Each row was made from one small tree. Brackets hold a mark, then the marks that hang from it, in the order of their numbers. Every link used is in the known rows. Write each row's tree.
Known rows
[Q641 [Q914 [Q541 Q818 [Q879 Q511]]]]: [ 0.61  3.09  0.91  3.97  0.81  0.22  2.31 -1.76  1.77 -1.32  0.48 -0.19
  0.64  2.79  2.91  0.09 -0.14  3.78  1.23 -0.66  3.50  0.74]
[Q511 [Q879 [Q541 Q818 Q914] Q641]]: [ 2.26  1.84  0.43  0.64 -0.79 -3.24 -1.31 -1.92  1.04 -2.86  0.24  3.73
 -0.34 -0.23  0.23 -4.18  0.86 -3.89  0.89 -2.16  0.97 -3.19]
[Q879 Q511 Q541 [Q641 Q914]]: [-4.60  1.98 -0.71  2.67 -5.70  0.70  3.67  2.15  3.38  2.03  0.52  2.44
  1.31 -4.77  1.32  1.16 -6.23  1.34  2.68 -6.93  4.75 -3.33]
[Q541 Q818 Q914]: [ 3.49  1.22  1.82  3.48  4.35 -5.23 -1.25 -3.05  1.65 -2.45  2.34  6.08
 -2.09  3.23  2.32 -1.07  1.98  1.53  1.68  1.27 -0.46  0.92]
[Q879 Q511 [Q541 Q914] [Q641 Q818]]: [-2.39 -0.55 -0.06  1.72 -4.35 -0.88  2.67  4.96  1.88  2.21 -0.14  6.56
 -0.70 -2.66  2.18 -0.59 -5.52  2.30  3.03 -7.52  3.70 -2.94]
[Q879 Q541]: [-0.40 -1.23 -1.16  2.58 -1.60  1.72 -0.08 -3.58  2.76  0.76  0.75  4.07
 -2.22  0.74  0.79 -0.53 -1.57  0.77 -2.53 -1.65  2.11 -2.71]
[Q818 [Q541 Q914]]: [ 3.89 -3.29  0.49 -0.46  1.08  0.27 -0.75 -3.62  1.45  1.47  2.53  3.30
 -2.07  2.21  3.00 -0.44  0.33  3.54 -1.02  0.55  0.23 -0.12]
[Q818 Q541]: [ 3.31 -2.36  0.41 -0.83 -1.06  1.88 -0.36 -4.39  0.79  0.06  2.79  1.95
 -1.29  1.63  1.12  0.39  0.64  3.35 -2.28 -1.57  0.99  0.03]
[Q641 [Q879 Q511 [Q541 Q818]] Q914]: [-3.25  6.86  1.14  3.30 -1.09 -0.65  2.58 -0.05  7.30 -0.48  0.92 -0.47
  1.49 -2.17  1.24 -0.57 -3.78 -0.32  2.85 -1.53 -0.88 -4.16]
[Q641 Q818]: [ 0.52  0.21  0.77 -0.94 -1.81  1.86 -2.52  0.19  0.20 -1.16 -0.03  5.13
 -0.20  2.90  0.00  0.51  0.74  3.66 -0.63 -3.05  0.39  2.07]
[Q879 [Q541 Q914] [Q641 Q818]]: [-1.68  0.63 -1.17  0.84 -2.54  0.52  0.12  3.03  1.50  2.16  1.47  6.75
 -1.39  0.64  1.29  0.17 -4.43  1.88  1.24 -3.63  1.75 -4.38]
[Q641 Q818 [Q879 Q511 Q541] Q914]: [-4.58  5.84  1.38  0.56 -2.94  2.01  1.02  3.88  7.19  1.11 -0.20  1.15
  2.00 -0.59  1.22 -0.50 -4.97  1.65  2.82 -3.77 -1.51 -3.46]
[Q511 Q879]: [ 3.31  0.30  0.36 -1.47 -1.31 -0.17 -3.51 -4.45 -0.01 -3.33 -2.18  1.73
  0.99 -0.33 -0.46 -3.75  3.85 -2.95 -1.16 -0.70  0.83  1.67]
[Q541 Q818 [Q879 Q641] Q914]: [ 4.72  4.91  2.07  1.60  3.27 -6.79  3.47  0.53 -2.62 -1.24  4.62  4.39
 -1.74  2.57  3.93 -1.61  0.24  1.14  5.57  0.69  1.72 -0.88]
[Q879 [Q641 Q818]]: [-0.67  2.62 -0.72 -1.32 -4.15  1.55 -0.70  2.31 -1.74 -0.87  0.57  4.52
  1.23  0.10 -0.94  2.05 -1.23  2.79  1.30 -4.19  1.97  0.46]
[Q641 [Q879 Q511] Q914]: [-2.80  6.45  0.43  0.79 -2.14  0.98  1.19  0.26  5.18  0.08 -1.09 -1.54
  2.96 -3.10  1.16  0.53 -2.38  0.54  3.24  0.01 -0.67 -0.71]
[Q879 [Q541 Q914]]: [ 0.27 -2.18 -1.18  2.98  0.47  0.28 -0.40 -2.86  3.47  2.12  0.64  5.45
 -2.93  1.22  2.51 -1.33 -1.97  1.01 -1.35  0.21  1.33 -2.85]
[Q200 [Q511 [Q879 Q541]]]: [ 2.57 -2.75 -0.87  1.82 -0.51 -1.28 -2.81 -5.30  1.51 -5.44 -1.82  1.13
 -1.28 -1.14 -1.39 -5.92  4.50 -2.59 -2.54 -3.27  0.64  0.01]
[Q541 Q818 [Q879 Q511 Q641]]: [ 3.03  5.25  3.01  1.60 -0.93 -5.40  5.91  0.51 -3.18 -3.23  3.85  2.25
 -0.24 -0.59  1.95 -1.03  0.09  1.23  5.13 -4.84  4.04  0.32]
[Q511 [Q879 [Q641 Q914]]]: [ 1.02  3.28 -0.38 -1.90 -3.02  0.01 -2.63 -1.74  0.13 -2.32 -1.29  0.90
  2.80 -1.64 -0.71 -2.05  1.34 -2.88  1.22 -1.46  1.18  0.28]
[Q818 [Q541 [Q914 Q641]]]: [ 4.70 -2.99 -0.70 -1.56  0.94  1.64  0.29 -3.55  1.65  0.62  3.00  2.13
 -0.73  1.26  2.61  0.05  0.94  3.57 -0.79 -0.71  0.99  1.83]
[Q200 Q511]: [ 1.72 -2.40 -1.35  2.35  0.02 -0.52 -2.06 -4.51  0.40 -4.29 -0.93  1.51
 -1.24 -0.79 -1.20 -2.31  4.02  1.07 -1.96 -2.48  0.87  2.27]
[Q641 Q818 Q914]: [-2.15  3.10  1.28 -0.70 -1.80  2.68 -2.79  0.68  3.42  0.56  0.67  3.18
  2.06  3.40  0.81  1.93 -1.48  4.23  0.72 -2.33 -0.63  1.74]
[Q541 Q818]: [ 2.36  2.33  1.83  3.18  1.38 -2.87 -0.47 -4.20  0.61 -4.39  2.48  4.06
 -1.04  2.54 -0.25  0.13  2.40  1.40 -0.09 -1.50  0.57  1.18]

Write each row's tree
[ 4.47 -1.39 -0.97 -1.74  1.03  1.59  0.59 -3.05  2.01  0.29  2.75  1.30
 -0.61  0.86  2.28 -0.33  0.81  2.67 -0.35  0.36 -0.05  0.73] | [Q818 [Q541 [Q914 [Q641 Q879]]]]
[-2.41  6.28  0.18  0.99 -0.58  3.80 -0.90  2.97  4.24 -0.78 -1.44 -0.24
  2.00  3.55  0.74  0.35 -1.58  3.75  1.09  0.49 -1.13 -1.79] | [Q641 Q818 Q879 [Q914 Q541]]
[ 2.86 -3.26 -0.87  1.91  0.80 -1.96 -3.23 -4.86  1.80 -4.64 -1.72  1.75
 -1.64 -0.92 -0.53 -6.38  4.29 -2.63 -1.98 -2.39  0.25 -0.13] | [Q200 [Q511 [Q879 [Q541 Q914]]]]
[ 2.27 -0.70 -0.47  2.09 -0.82 -2.87 -2.03 -3.99  0.64 -6.40 -0.41  1.45
 -0.92 -1.54 -2.08 -5.31  4.05 -2.88 -1.10 -4.75  0.99 -1.03] | [Q200 [Q511 [Q879 [Q541 Q818] Q641]]]
[ 3.27  2.47  0.42 -1.82  0.25 -2.36  2.08  3.05 -3.09  2.13  2.15  4.59
 -1.03  1.73  4.51 -1.30 -1.25  2.32  4.79  0.55  1.90  0.01] | [Q541 [Q879 [Q641 Q818]] Q914]
[ 5.72 -1.92  1.24 -1.54  1.35 -0.75  1.78 -2.94 -0.47  2.12  4.17  2.20
 -2.51  2.66  4.67 -1.67  0.18  3.27  0.62  1.01  1.18 -0.59] | [Q818 [Q541 Q879 Q914]]
[ 2.51  0.97 -1.94 -0.45  1.21  0.43  0.44 -0.69  2.20 -0.68 -0.74  1.98
  0.98 -2.00  2.03 -0.66  0.90  1.02  2.21  0.66  1.00  3.41] | [Q541 [Q914 [Q641 [Q879 Q511]]]]
[ 2.62 -0.98 -1.18  0.41 -1.53 -1.67 -2.82 -3.69 -0.70 -6.15 -1.82  0.69
  0.37 -2.32 -2.12 -4.36  4.97 -2.40 -0.72 -3.58  0.98  1.54] | [Q200 [Q511 [Q879 Q641]]]
[-3.10  2.43  0.16  1.09 -5.36  1.79  2.04  4.81  0.38 -0.19 -1.68  2.17
  2.84 -2.06  0.79  1.92 -3.49  4.56  3.26 -7.43  4.67  0.99] | [Q879 Q511 [Q641 Q818 [Q914 Q541]]]
[ 3.46 -1.49  2.46 -2.29 -0.67  0.04  0.71  1.22 -0.05  1.09  2.58  4.33
 -1.38  3.44  3.34 -1.41 -0.43  4.72  1.05 -3.45  0.86  0.92] | [Q641 [Q818 [Q541 [Q879 Q511] Q914]]]
[ 6.29  2.58  2.07  1.09  3.58 -5.51  5.47 -0.48 -0.70 -2.88  3.66  2.54
 -0.43  0.29  4.52 -2.62  2.00  1.72  5.48 -2.12  3.21  4.07] | [Q541 Q818 [Q879 Q511] [Q914 Q641]]
[ 2.26 -1.94 -1.28  1.49 -0.73 -2.35 -2.57 -3.20  0.73 -4.65 -1.55  1.69
 -0.97 -1.99 -1.04 -5.52  3.36 -2.70 -0.78 -3.27  0.93 -0.94] | [Q200 [Q511 [Q879 [Q541 Q914] Q641]]]
[ 1.00 -0.73 -1.24  1.49 -1.59 -1.18 -2.33 -3.59  1.47 -4.65 -1.02  0.46
  0.15 -2.17 -1.61 -4.77  2.67 -2.76 -0.90 -4.15  0.93 -1.08] | [Q200 [Q511 [Q879 Q541 [Q641 Q914]]]]
[ 2.49  1.73 -1.66 -1.40  1.48  1.12 -0.79  0.45  1.99 -0.79 -0.18  3.28
  0.81  0.44  1.59 -0.49  1.04  1.61  1.78  0.75 -0.25  2.93] | [Q541 [Q914 [Q641 Q818 Q879]]]
[ 3.96  3.91  0.03  1.77  4.32 -3.31  0.53 -2.14  2.46 -4.12  2.36  3.22
  0.06  1.11  1.10 -0.83  2.47  0.47  2.79  1.05 -0.66  2.23] | [Q541 Q818 [Q914 [Q641 Q879]]]
[ 3.89 -0.51  1.15 -1.86 -2.79  0.18  4.25 -1.07 -1.75  0.86  3.80  0.48
 -0.82 -0.39  2.90 -0.56 -0.97  3.26  1.36 -3.93  3.26 -0.49] | [Q818 [Q541 [Q879 Q511 Q641]]]
[-0.67  2.12  1.38  1.05 -1.27  3.03  0.64  2.37  1.55  0.30 -0.59  1.29
  1.21  4.38  2.74  0.22 -1.29  5.81  1.11 -2.80  2.81  1.39] | [Q641 Q818 [Q914 [Q541 [Q879 Q511]]]]
[ 4.28  3.21  3.63  2.13  0.73 -5.22  4.94 -1.80 -1.83 -3.63  3.41  2.08
 -1.25  0.88  2.83 -2.15  1.49  1.40  3.45 -3.31  3.23  1.67] | [Q541 Q818 [Q879 Q511]]
[-0.38 -2.94 -0.54  1.97 -1.59  0.62  2.55  0.47  3.96  1.16 -0.48  4.61
 -0.89 -2.46  2.78 -1.69 -2.54  2.00  0.70 -5.73  3.75  0.50] | [Q879 Q511 [Q541 [Q914 [Q641 Q818]]]]
[ 1.75  0.00 -0.94  0.51 -1.55 -1.52 -3.05 -3.36  0.30 -5.42 -1.54 -0.03
  1.03 -2.24 -1.87 -4.14  4.19 -2.16 -0.27 -3.63  0.62  1.22] | [Q200 [Q511 [Q879 [Q641 Q914]]]]
[ 1.14  1.89  1.98 -1.98 -1.18  0.12  0.93  3.30  3.10 -0.10  0.22  2.40
 -0.06  0.28  1.80 -1.75 -1.48  2.81  2.24 -3.08 -1.80 -1.35] | [Q641 [Q818 [Q541 Q914]] [Q879 Q511]]
[ 0.88  3.66  0.50 -2.59 -3.43  0.33 -3.18  0.14  0.12 -2.46 -1.21  1.78
  2.79 -0.39 -0.89 -2.06  1.17 -1.86  1.46 -3.04  0.63  0.45] | [Q511 [Q879 [Q641 Q818 Q914]]]
[ 4.49  0.14  0.78 -2.23 -1.91  0.89  2.98 -1.98 -2.27  0.90  4.45  0.76
 -1.09  1.28  2.65 -0.31 -0.34  3.17  0.46 -1.82  2.35 -1.29] | [Q818 [Q541 [Q879 Q641]]]
[-1.60  3.50  0.19 -1.71 -4.17  2.32 -0.47  2.33  0.61  0.85  2.66  2.68
  2.21  0.88  0.07  2.90 -2.96  4.01  1.86 -4.27  1.04 -0.71] | [Q879 [Q641 [Q818 Q541] Q914]]
[ 1.66  3.14 -2.43 -1.49 -2.13  3.32  2.43 -1.16  1.89 -3.40 -0.88 -1.18
  3.20 -4.24 -0.86  0.45  1.51  0.39  1.15 -2.70  2.24  4.42] | [Q914 [Q641 [Q879 Q511]]]
[ 0.80  2.43  2.01 -2.10 -2.67  1.26  1.38  2.72  2.64 -0.94  0.46  1.42
  0.47 -0.09  0.70 -1.14 -1.16  2.74  1.36 -4.44 -1.35 -1.26] | [Q641 [Q818 Q541] [Q879 Q511]]
[ 2.38 -0.78 -0.63 -0.22 -1.65 -1.63 -3.27 -2.40 -0.77 -6.20 -1.75  1.28
  0.33 -1.35 -2.37 -4.61  4.81 -1.80 -0.51 -4.55  0.46  1.43] | [Q200 [Q511 [Q879 [Q641 Q818]]]]
[ 1.59  0.15 -0.50  0.05 -1.75 -1.16 -3.46 -2.24  0.27 -5.50 -1.54  0.61
  1.02 -1.30 -2.11 -4.15  3.97 -1.49 -0.14 -4.42  0.34  1.47] | [Q200 [Q511 [Q879 [Q641 Q818 Q914]]]]
[-1.98  5.26  2.48 -1.80 -2.66  2.02  0.98  3.39  5.78  0.66  1.23 -0.42
  2.64  0.20  1.34  0.06 -3.30  3.47  3.07 -3.47 -2.31 -1.54] | [Q641 [Q818 Q541] [Q879 Q511] Q914]
[ 1.33  4.75 -0.05 -1.12 -2.43 -0.04  3.11  0.31 -2.55  0.90  2.65  0.50
  1.07 -0.06  2.55  0.51 -1.48  1.58  3.50 -0.59  3.06  0.04] | [Q541 [Q879 [Q641 Q914]]]
[-0.76  4.13  0.69  3.06 -1.10 -1.34  2.80 -0.68  4.11 -2.14  0.21  1.52
 -0.66 -2.25  0.46 -1.91 -1.70 -1.06  1.27 -2.22  0.09 -3.77] | [Q641 [Q879 Q511 [Q541 Q818]]]
[ 0.93 -1.77 -2.23  1.90  0.48  1.48  0.26 -2.76  3.58  1.19  0.99  4.20
 -1.63  0.37  2.01 -0.94 -1.34  0.97 -1.12 -0.76  2.13 -1.07] | [Q879 [Q541 [Q914 Q641]]]
[-3.85  5.72 -0.11  2.33 -2.16  1.35  2.20  0.37  7.04  1.30 -0.39 -0.86
  1.65 -3.02  1.50 -0.47 -4.42 -0.14  2.37 -0.98 -0.25 -3.79] | [Q641 [Q879 Q511 Q541] Q914]
